Every row comes from one small tree of marks. The marks that hang from a mark follow it in brackets, in alphabetical order. Every link used is in the known rows. Which tree was each row made from?
Known rows:
R[H[Q] M N[A]]: [ 27 -18 -10  33 -35 -16 -18 -12  36   5 -28  30  32 -26  92   4  82 -29
 -34   8  21 -78  12 -42]
F[N[A Q R[M]]]: [-39  -5  32  -5 -10  44  14 -23 -64  56  -6  32  13 -11  75  38   5 -20
 -25  23  21 -18  25 -12]
N[Q]: [-33   7   6  24  33 -15  21  20 -15  66 -31  15  24 -13  77  12  41 -13
 -41  47 -14   5   8  31]
M[Q[H N[A]]]: [  3 -15 -29  25  54 -42 -10  -8   7  -9  -4  20  39 -37  86  -7  72  15
 -78  76  13 -44   4   5]
U[F[N[A Q]]]: [-52 -19  37   6  36   0  26 -10 -55  59 -17  -2 -16  -6  77  49  20 -31
 -81  76  34  35  46  48]
T[N]: [ -7  13  -2  21  47 -32   6  25  16  31 -54   2   4 -14  73  -2  48   6
 -74  79 -10  17  32  25]
H[R[M]]: [-33 -17  36  42 -14 -15  12  31  23  42 -12  35  44 -14  77  -6  46 -15
 -46  36  23  -6   2  -6]
J[F[N[R[M[Q]]]]]: [-76 -26  18   3  12  29  13 -12 -48  49  21  24  50   2  58  11 -17 -11
 -33  62  59  30  23  -8]
Q[H N]: [  7   2 -21  19  47 -62   3  25  29  13 -27  25  37 -36  75   0  72  11
 -62  72 -18 -14  16  12]
U[F[N]]: [-42 -25  45  25  39 -27  18  30 -24  54 -32 -14   4  -2  64  32  20 -27
 -82 103  38  68  47  57]
J[F]: [-46  -9   7  18  59 -33  29  20 -13  63 -33   9  25  12  67  10  46 -27
 -72  86  16  64  44  48]
M[Q]: [-33 -11   5  46  45 -21  -6  20  -5  43 -18   4  45  -4  78 -14  39  -9
 -62  75  15  11  -8  32]
F[N[A Q[H] R]]: [-19 -12   3 -25  19  29  28 -19 -65  33   6  37   8 -20  66  17  24 -10
 -36  29   2  -4  11  12]
M[Q[H[R] N[A]]]: [  0 -26 -27  19  25 -27   6  -8  13 -18  22  45  38 -42  81 -33  67  28
 -66  50  12 -56 -22 -16]
N[A Q[H]]: [-20  -3  -5   4  44 -14  16  -6 -18  30  -7  31  15 -19  84  12  70 -21
 -63  39  -2 -20   9  27]
Q[H[R]]: [-13 -24   4  13  18 -26  26  33  22  18   3  44  34 -24  69 -27  61  -1
 -58  42   2  -1 -16  11]
U[F[N[R[H M]]]]: [-52 -37  22  -7  -7  18   7  -3 -16  25 -17   9  23 -30  59  20   8 -21
 -35  37  52   8  25  -3]
N[A Q R]: [-32   8   0   1  30  28  30 -19 -50  60 -24  17  11  -9  75  20  26  -9
 -38  14 -15  -9  11  15]
R[M]: [-33  -5  34  50  18 -23  -6  28  19  50 -37  13  42  -9  83  19  49 -28
 -57  61  23   6  21  14]
T[N[Q]]: [-25  22 -17   7  38 -15  20  14   2  44 -37  10   4 -17  76   3  40   4
 -49  52 -23 -11  14   9]
H[R[M N[A]]]: [  5  -9  16  42 -20 -16  -3  -5  30  20 -27  39  18 -27  92   9  59 -14
 -62  28   7 -36  23 -24]
U[F]: [-50 -16  29  40  55 -34  19  27   5  48 -39 -17  13  -5  72  22  43 -23
 -86  81  24  45  36  51]
H[Q[N[A]] R]: [ 20 -15   7  32 -15 -22  23  22  10  25  -9  34  19 -18  80  -9  59  14
 -53  38  10 -44  -5 -25]

Which tree is each row?
[-29  -8  30  27  15  20   3 -12 -18  39 -35  15  28  -6  83  24  35 -21
 -51  30  20 -12  28  -2] -> N[A R[M]]
[-32 -31  -9  13   3  36 -18 -38 -15   2  -9  25  53 -27  78 -19  37 -14
 -28   9  40 -55 -12 -24] -> N[A R[H M[Q]]]
[  6  17 -15  23  27 -18   8 -19  -8  48 -41  17   0 -21  93  27  56 -14
 -56  39 -31 -23  31  13] -> R[N[A Q]]
[ 11  -5 -16  28 -10 -30 -24   1  50  13 -48  27  41 -39  85   2  69 -22
 -36  27  -2 -43  19 -14] -> R[H M N]
[ -8 -12  34   4  28  19  12  -5 -61  52 -34   6   1  -7  64  20  10 -20
 -59  67  10  39  34  38] -> F[N[A R]]
[ 42 -12 -23  24 -13 -22  -6  -8  23   7 -40  23  19 -20  83  -6  83 -26
 -45  23  -2 -49  10 -11] -> R[H[Q] N[A]]
[-24  -5  20 -11  15  40  24 -17 -81  62 -18  19   3 -12  69  26   7 -13
 -35  35  -3  12  21  24] -> F[N[A Q R]]
[  4 -26   4  -8 -26  19  16  21 -31  34 -10  24  28 -15  51 -20  22 -11
  -6  21  20  -7 -14  -8] -> F[N[R[H[Q]]]]
[-35 -10 -10 -11  -8  40  10 -38 -25  31 -17  35  32 -31  76   6  40 -19
 -11 -21   7 -61  -2 -27] -> N[A Q R[H M]]
[-13  -9 -20  43  11 -39 -21  -4  44  -7   2  35  59 -32  92  -7  62  -1
 -44  47  11 -59   1 -32] -> R[M[Q[H]] N]
[-56 -21  13  -6  35 -20  34  14 -27  36  10  16   8 -17  65  32  32 -20
 -60  66  27  17  25  30] -> U[F[N[Q[H]]]]
[-31  -4 -31 -18   8  22  23  -9 -20  45 -22  27  36 -30  62 -11  32  -3
  -2  -8 -22 -27 -17  -3] -> N[Q R[H]]
[-21 -23   0  15 -36  20   9   9  12  26 -11  32  57 -16  67 -14  38 -11
   1 -15  27 -59 -22 -43] -> N[R[H[Q] M]]
[-66  -4   4 -31  24  27  50  -9 -73  79   1  22  14   5  53  25 -13 -15
 -23  48  12  55  33  20] -> J[F[N[Q R]]]
[ -6 -18 -25  27   7 -20 -31 -27  22  -8 -21  21  57 -45  90  -8  63  -3
 -50  46  33 -75   1 -25] -> R[H M[Q[N[A]]]]
[-33   2  15 -11   9  29  29   6 -64  70 -12  21  15 -13  59  19  -5  -2
 -16  32  -5  21   7  15] -> F[N[Q R]]
[  5   3 -28   9 -17  -9 -13 -37  19  21 -34  38  24 -43  99  21  72 -25
 -26   2  -7 -75  20 -29] -> R[H M N[A Q]]
[-10   4  -2  25 -28   3  15 -19  13  30  -4  51  15 -32  96  18  53  -5
 -36   5  -5 -63  12 -39] -> H[R[M N[A Q]]]
[-11 -15  -8 -33   0  42  15 -30 -62  41 -14  27   9 -31  63   5  21 -13
 -17  11   0 -11   6  11] -> F[N[A Q R[H]]]
